Each row was made from one path, in order. Every step used is in the known rows, and no mark comes twice. Write each row's path.
(in the rows, 128 means zero)
Known rows:
H-B-U: [170 109 148 124 155  83 181 162 108 150 130 130 123 114 133 126 124 137
 123 101 169 128 113 136 125 102 111 129 125 112 127 122 166 143 141 154
  95 142 134 150 158]
U-B-W-S-K: [103 132  60 123 136 112 132 170 128 147  95 136 103 113 124 161  83 164
  77 160  81 187  82 127 137  87 126 119 180 120 123 122  37 120 132 126
  98 116 142 132 192]
C-B-K: [146 143  90 112 133 109 146 156 117  97 111 109 111  92 133 129 113 183
  96 131 139 129 122 126 119  95 117 123 124 143 135 134 104 132  99 147
 109 130 116 146 153]
S-L: [ 96 125 105 128 118 128 111 130 114 124 122 137 120 136 130 143  95 142
 102 152  94 129 115 126 131 130 140 128 129 119 124 147  74 121 130 121
 123 122 128 133 149]
U-B-W-S-X: [ 91 124  93 116 155 114 161 180 170 142  90 144 106 124 114 143  80 172
  89 164  83 207  88 125 129  80 119  91 172 106 124 116  65 129 110 115
 108 117 116 140 173]
W-S: [ 98 131 117 110 129 132 119 141 118 112 112 142 121 109 109 123 127 145
  88 155 103 158 111 126 122 116 136 110 149 130 123  98 108 148 127 117
 128 144 141 124 149]
C-B-U: [174 137 135 112 154  70 175 153 125 156 128 122 131 105 121 124 129 137
 121 109 154 117 130 135 105 115 107 133 116 132 120 124 190 140 115 161
 110 163 136 135 152]
K-B-L-S-E: [ 62 154  46  87 130 131 102 159 102  74 118 132 118  95 120 150  93 225
  89 180  46 169  68 116 132  58 138 112 136 117 115 168  55 145 101 126
 108 128 157 168 171]
C-B-L-S-H: [ 57 159  92 117 128 136 135 163  96  78  94 180 131  91 144 140  69 233
  92 211  75 167  78 121 120  73 147 111 145 128 103 172  62 130  71 119
 116 115 116 150 157]
B-W: [124 133 118 144 133 136 144 129 141 136 119 128 128 143 142 165 116 145
 109 138 113 160 113 148 129 116 124 133 146 117 125 120  93 109 118 125
 120 111 112 144 132]
U-B-L-S-X: [ 56 135 106 104 123 122 148 183 145 114  93 162 120 105 122 133  60 205
 105 176  69 179  90 112 133  76 140  95 151 110 125 180  83 124 105 123
 107 112 120 145 152]
E-B-W-S: [113 127  79 132 150 127 137 150 124 103 105 146 104 121 136 154 129 160
  90 164 100 193  70 153 137  73 120 109 160 119 107  97  61 138 131 117
 131 114 122 163 171]
B-K: [124 139 106 121 118 129 128 148 127 105 115 101 107 111 137 149 116 158
 100 125 127 129 120 142 132 114 117 125 125 127 138 138  92 125 132 133
 112 120 113 137 141]
C-B-W-S-H: [ 85 146  86 131 162 127 150 162 122 107  93 159 114 108 136 158  92 199
  74 201  89 194  75 136 118  76 126 109 166 128 103 107  41 138  76 109
 120 120 112 146 176]
K-B: [126 130  96 134 157 103 117 134 119 121 131 135 120 117 124 110 147 144
 145 128 132 122 103 122 136  85 119 128 109 136 118 134 127 147 118 141
 119 131 138 143 141]
B-L: [ 88 139 139 128  95 140 125 132 128 102 119 138 128 116 143 149  95 155
 107 131 103 133 123 130 127 126 143 124 128 128 118 166 105 104 123 128
 111 111 120 139 129]
E-S-L-B-U: [123 134 117  98 149  89 124 164  83 105 117 119 116 114 118 159  86 173
 104 168 111 128  70 146 136 124 127 139 126 100 123 146 100 135 138 144
 111 146 124 167 186]
E-S-W-B-L: [ 63 141 111 113 131 164 121 143  94  61  78 158 105 113 155 171  70 205
  76 195 110 167  72 131 147  86 149 128 145 120 114 175  29 127 118 104
  98  90 117 151 170]
H-B-W-S: [109 117 100 127 152 133 157 164 108 105  96 161 117 114 134 145 106 186
  64 167 117 196  85 136 128  69 128 105 173 117 125  86  61 142 109 116
 100 113 127 160 171]
X-B-K-S: [107 140  95  96 135 125 136 165 113  60  96 128  97  78 164 144  84 207
  69 147 137 129  78 125 146  86 103 112 136 129 146 123  70 171 123 121
 140 107 123 160 163]
S-K-B-E: [101 128  39 109 147 106  95 159 101 112 114  98  90  92 145 134 120 179
 107 127  77 140  83 122 137  71 102 121 112 140 146 165  63 150 139 143
 100 136 161 134 172]
E-S-L: [ 87 139 104  99 107 141 100 136  90  93 111 126 124 126 126 155  94 153
  89 180  88 124  92 129 145 141 138 123 135 109 138 163  66 123 136 110
 133 120 135 136 159]
B-L-S-H: [ 38 150 112 131 114 152 117 154 108  87 101 172 126 109 143 164  72 205
  97 202  61 169  73 134 135  96 152 115 149 109 105 179  47 123 106 108
 121 108 112 145 141]
U-B-R: [162 138 114 147 123  83 150 147 158 131 122 155 111 118 131 129 130 101
 171 123 131 111 151 127 124  94 140 135 109 112 133 155 131 132 140 144
  65 119 113 131 120]
C-B-L-S: [ 85 155  97 104 115 130 136 154 103  83 104 169 140  89 129 131  93 214
  82 181  87 155 104 120 115  81 144 113 142 140 121 147 101 130  80 136
 115 132 131 149 151]
X-B-L-S-W: [ 63 137  91 118 137 150 120 159 102  69  80 191 122 106 160 164  49 227
  80 211  85 189  68 130 146  70 142 119 158 118 111 163  31 155 111 104
 131 105 126 160 174]
G-B-K-S-E: [129 149  50  72 107 142 162 171 104  43 110  73 105  88 138 180  87 236
  58 161  88 155  45 120 130  90  79  95 139 108 151 164  31 151 138 127
 122 145 139 152 180]
C-B-W-S: [117 143  86 117 149 120 152 151 122 112 101 151 123 106 120 142 112 183
  60 175 103 185 101 135 109  80 124 110 165 135 118  83  84 138  86 123
 117 135 129 145 172]
H-B-E-S: [118 124  95  86 122 138 138 171  79  65 104 122 107  96 152 134 113 181
 101 152 123 143  88 119 141  92 105  95 129 114 159 156 113 141 138 121
  97 131 142 152 153]
E-B-K-S: [115 135  78 107 130 125 138 160 104  58  95 107  94  83 155 137 121 180
  87 144 118 136  58 144 146  70 100 109 129 126 133 134  69 145 135 133
 130 104 122 162 160]
L-B: [136 122 119 129 162 113 120 141 116 103 131 137 116 122 128 115 119 167
 142 141 141 146 105 128 128 106 134 133 130 134 118 112 112 133 107 141
 119 122 115 161 141]
K-S: [103 135 122 108 123 138 132 134 113 101 110 136 126 103 130 126 118 149
  94 146 105 133  93 129 130 112 122 114 138 127 135 110 113 145 117 122
 138 124 141 128 133]
L-S-H-B-E: [ 78 122  71 115 152 145 143 188  83  73  94 165 104  99 163 129  89 218
  99 194  83 187  59 123 132  60 117  89 142 105 132 154  61 157 110 113
  98 127 127 152 158]
U-B-L-S: [ 84 143  99 120  97 121 138 167 125 106 106 176 129 110 127 136  81 177
 117 165  96 156 101 114 129  84 142 108 147 116 115 174 114 109 116 135
  95 123 127 144 142]
G-B: [163 127 109 134 122 124 164 139 120 104 135 130 134 130 133 139 130 168
 137 140 145 133  96 118 133 114 102 114 125 123 132 158 119 135 148 136
 133 148 123 135 137]
W-B: [122 124 120 131 161 125 135 131 124 119 123 150 109 126 137 119 128 156
 116 131 167 133 123 110 126 100 136 130 130 135 119 116 110 151 117 123
 107 111 118 141 140]
X-S-W-B-H: [ 84 130  84 156 156 142 144 173 127  77  78 174 103 138 148 150  51 214
  88 175  91 183  61 132 124  63 115 133 147 130 110 161  17 147 118  96
 123  88 134 152 171]
X-S: [119 136 123 119 113 134 116 151 131  90 113 127 113 114 130 124 104 164
 110 142  98 147 112 127 117 130 116 115 130 140 142 133 121 143 141 124
 121 134 157 136 138]
W-B-K: [123 134  96 125 150 126 139 148 122  95 114 126  90 109 146 136 111 184
  89 126 161 139 113 122 130  87 127 125 124 133 126 125  74 144 121 131
  95 108 101 150 152]
L-S-X-B-K: [ 84 133  81  91 169 120 139 184 128  78  88 131 102  91 144 141  74 244
  71 181 109 175  71 122 149  73 116 103 146 117 148 137  38 190 113 108
 146 109 109 166 176]

Write each row's path:
[115 143  25  79 145 127 119 175 104  65 112  96  92  97 134 158 108 210
  86 176  76 175  62 134 142  66 115 111 144 108 130 146  36 153 132 122
 128 122 134 174 186]
L-S-E-B-K
[ 89 120  70  86 110 139 120 174  64  60  96 125 102 104 156 148  81 194
  74 177  86 145  75 119 147  96 117  94 132 105 156 180  55 136 137 114
  95 125 143 157 179]
H-B-E-S-L
[ 96 152  71  67 114 146 124 160 110  67 104  78  92  84 136 166  82 195
  51 150  70 149  79 133 129 101 106 109 144 115 149 136  42 146 118 118
 120 126 144 149 170]
B-K-S-E
[164 126 141 122 171  78 152 155 122 142 136 123 116 116 120 131 120 151
 141 118 150 137 103 150 120 109 115 145 121 120 115 110 161 139 127 162
 105 150 114 160 154]
L-B-U
[126 145  65  99 141 110 130 144 125  59 112 113  89  89 144 153 128 155
 112 157  71 140  82 133 133  70 126 122 120 103 137 143  48 176 136 117
 101 109 142 164 158]
K-S-E-B-R
[ 96 138  83 130 152  93  96 154 107  72 101 167  97  98 114 142  95 182
  83 195  68 161  96 139 122  79 165 131 129 114 120 108   9 172 112 126
  76 123 113 164 175]
W-S-L-B-R
[ 73 133 109 125 143 141 116 153 116 108 105 153 112 113 125 137 105 159
  95 182  87 165  84 132 130 111 134 106 150 118 106 122  63 150 119 102
 132 127 126 123 156]
W-S-H
[105 139  63  94 149 111  88 147  79 105 112 103 106  96 128 139 123 175
 112 161 106 120  64 121 158  89 119 140 128 131 143 157  63 149 140 126
 123 117 161 137 180]
E-S-K-B
[103 132 119 143 154 116 156 160 105  68  90 176 101  84 168 143 102 179
 110 179 104 135  74 128 135  53 139 120 127 101 136 139  37 177 110 113
  74  89 111 154 144]
K-S-H-B-R
[ 73 148 103 116 127 150 130 163 110  70  88 120 100  89 154 162  82 196
  76 169  88 140  56 145 140  96 111 111 136 113 129 148  35 140 114 115
 126 105 109 136 155]
B-K-S-H
[ 82 135 104  69 128 146 127 167 124  81  96  87 104 102 136 145 100 180
  93 161  69 159  87 130 135 121 103  92 127 108 167 168  91 143 136 106
 128 135 134 132 151]
B-E-S-X
[138 124  67  97 149 118 124 143 119  99 139  96 103 123 137 139 126 149
 139 136 104 150  96 121 136 103 114 120 127 120 120 152  84 138 137 121
 135 120 142 160 162]
S-E-B
[100 130  86 124 150 150 124 140 105 112  86 166 131 127 124 145 101 168
  95 204  82 185  82 145 134  90 136 124 158 112 121 125  63 149 118 113
 128 133 141 124 158]
L-S-W
[153 132  83 120 109 130 163 156 116  81 125 115 118 117 146 148 125 182
 121 133 110 152  91 123 124 107  83  94 116 121 146 178 118 134 156 141
 112 163 130 136 139]
G-B-E
[ 92 131  94 101 142 125  94 150  76  68 114 135 114 118 128 144  80 195
 109 196 102 137  71 126 147 115 143 130 135 116 127 149  52 129 117 123
 126 118 120 166 175]
E-S-L-B
[105 143  78 105 154 151 127 156  98  66  75 129  87 107 150 171  88 207
  69 190 135 162  65 143 151  79 124 130 141 115 130 148  20 148 129 109
  96 101 111 147 183]
E-S-W-B-K
[ 74 136 110  87 137 136 144 167 130  82  85  92 101  80 137 144  83 207
  52 151  84 156  69 138 134  93 108  98 139 117 156 131  46 158 109 117
 131 109 117 138 161]
B-K-S-X
[ 81 146  92  99 118 156 115 161 102  70  99 113 103 107 154 165 101 171
 116 179  77 144  73 135 142 124 107 102 127 102 138 185  85 129 136 104
 124 129 122 129 145]
B-E-S-H
[132 142  84  93 158  75 118 162  84 142 117  89 110  93 120 155 128 159
 111 135 116 111  63 141 147  97 100 148 118 118 139 155 110 153 163 147
 108 145 166 138 192]
E-S-K-B-U
[ 72 120 130 144 128 140 143 164 100  84 107 164 116 110 171 146  68 202
 117 158 116 154  85 121 140  80 143 113 134 118 109 189  47 115 107 119
  95  85 103 164 150]
S-H-B-L
[140 139 121 150 159 101 143 126 144 105 118 162  98 113 142 136 138 141
 129 134 148 125 141 127 121  84 153 145 111 122 128 121  91 169 127 127
  66 105 102 146 125]
W-B-R
[ 76 121 100 116 191 124 137 168 141 105  91 134 106 113 119 147  82 223
  70 190  75 227  61 145 126  77 130 105 168 120 123  80  23 152  83 113
 122 111 102 170 182]
L-B-W-S-X
[ 79 128 114 116 119 140 141 163  87  77 102 175 129  98 144 133  85 216
  83 177 106 167  86 120 134  66 149 107 153 120 126 148  77 135 107 127
  98 108 130 167 154]
H-B-L-S
[ 53 146  86 106 104 145 101 151  95 104  98 141 127  94 135 166  71 210
  60 178  52 162  81 129 137 100 153 130 157 127 132 165  28 125 124 122
 115 110 145 135 168]
B-L-S-K
[117 129 101 155 122  98 172 167 152 142 124 160 134 152 130 134  91 128
 160 118 122 120 111 118 133  85 115 133 135 111 111 178 124  98 121 126
 130 100 114 137 134]
U-B-H
[101 136  63 134 117 139 150 159 108  91 104 148 124 135 127 186  80 212
  46 198  68 195  52 135 133  93 117  96 166 104 121 143   5 129 138 115
 124 138 123 150 192]
G-B-W-S-L
[105 139  93  90 119 132  99 140  87 110 110  99 119 109 131 158 108 158
  94 164 100 125  88 128 152 135 127 138 143 122 155 153  62 133 150 114
 131 117 150 122 170]
E-S-K
[121 126  91 114 148 122 121 160 118  80 121 122 103 107 143 124 112 181
 130 138 108 160 101 132 123  95 112 112 118 131 133 133 115 133 113 144
 102 139 117 161 142]
L-B-E
[ 78 124  85 155 146 112 127 161 111  98 118 160 127 145 135 149  56 194
 116 166  83 141  73 135 135  85 140 145 132 113 102 164  28 113  98 120
 141  89 102 171 168]
S-L-B-H
[ 53 125 106 111 164 122 167 180 141  85  91 152 126 112 158 138  52 216
  87 158  94 146  53 118 145  70 105 112 146 114 135 154  45 173  94  85
 181  81 117 161 162]
K-S-X-B-H
[119 153  86  91 130 119 151 159 104  68  91 113 106  66 137 126 102 202
  59 149 119 131  89 127 118  81 105 108 132 143 144 114  91 148  89 140
 117 131 130 146 160]
C-B-K-S
[ 94 132  73 108 134 133 105 144  95 127 107 131 124 109 123 144 104 182
  84 176  79 156  88 127 137 109 138 132 158 126 141 127  53 150 130 123
 132 125 153 123 170]
L-S-K
[ 85 113 104 125 163 132 136 171  91  91 100 167 107 105 139 121  98 185
  95 181 115 173  71 117 138  77 134  99 154 120 111 119  50 160 110 104
 110 117 126 148 170]
W-S-H-B
[142 134  95 121 117 103 147 166 142 122 115 117 101 111 135 135 104 146
 131 114 143 127 122 126 137 100 111 117 126 120 133 158 118 111 135 148
  94 122 111 137 147]
U-B-K
[102 135 125 129  95 115 142 157 142 121 117 152 119 118 137 135  85 147
 142 123 118 133 128 112 129 105 135 116 129 124 115 186 131  91 126 142
  92 116 119 141 131]
U-B-L
[108 138  97 104 147 123 127 165 103  54  98 117 101  77 140 132  93 217
  80 160 117 147  61 141 134  73 115 118 135 131 138 105  62 145 101 139
 111 116 111 170 161]
L-B-K-S
[119 122 122 128 175 101 175 185  90 134 108 166 123 110 138 138  97 188
 113 172 126 163  61 139 129  73 119 119 147  95 112 134 110 165 124 132
 103 137 126 153 170]
L-S-H-B-U
[ 95 143  96 104 145 137 140 155 110  67  94 130  89  84 149 136  98 206
  53 144 141 139  77 124 129  71 117 112 135 133 135 106  56 160 112 125
 103 105 113 150 158]
W-B-K-S
[ 91 117  97 133 165 135 145 169  83  95 103 180 121 113 146 121  98 207
 113 200 114 170  65 120 142  66 136 110 153 110 116 136  59 160 101 111
 118 112 122 154 157]
L-S-H-B
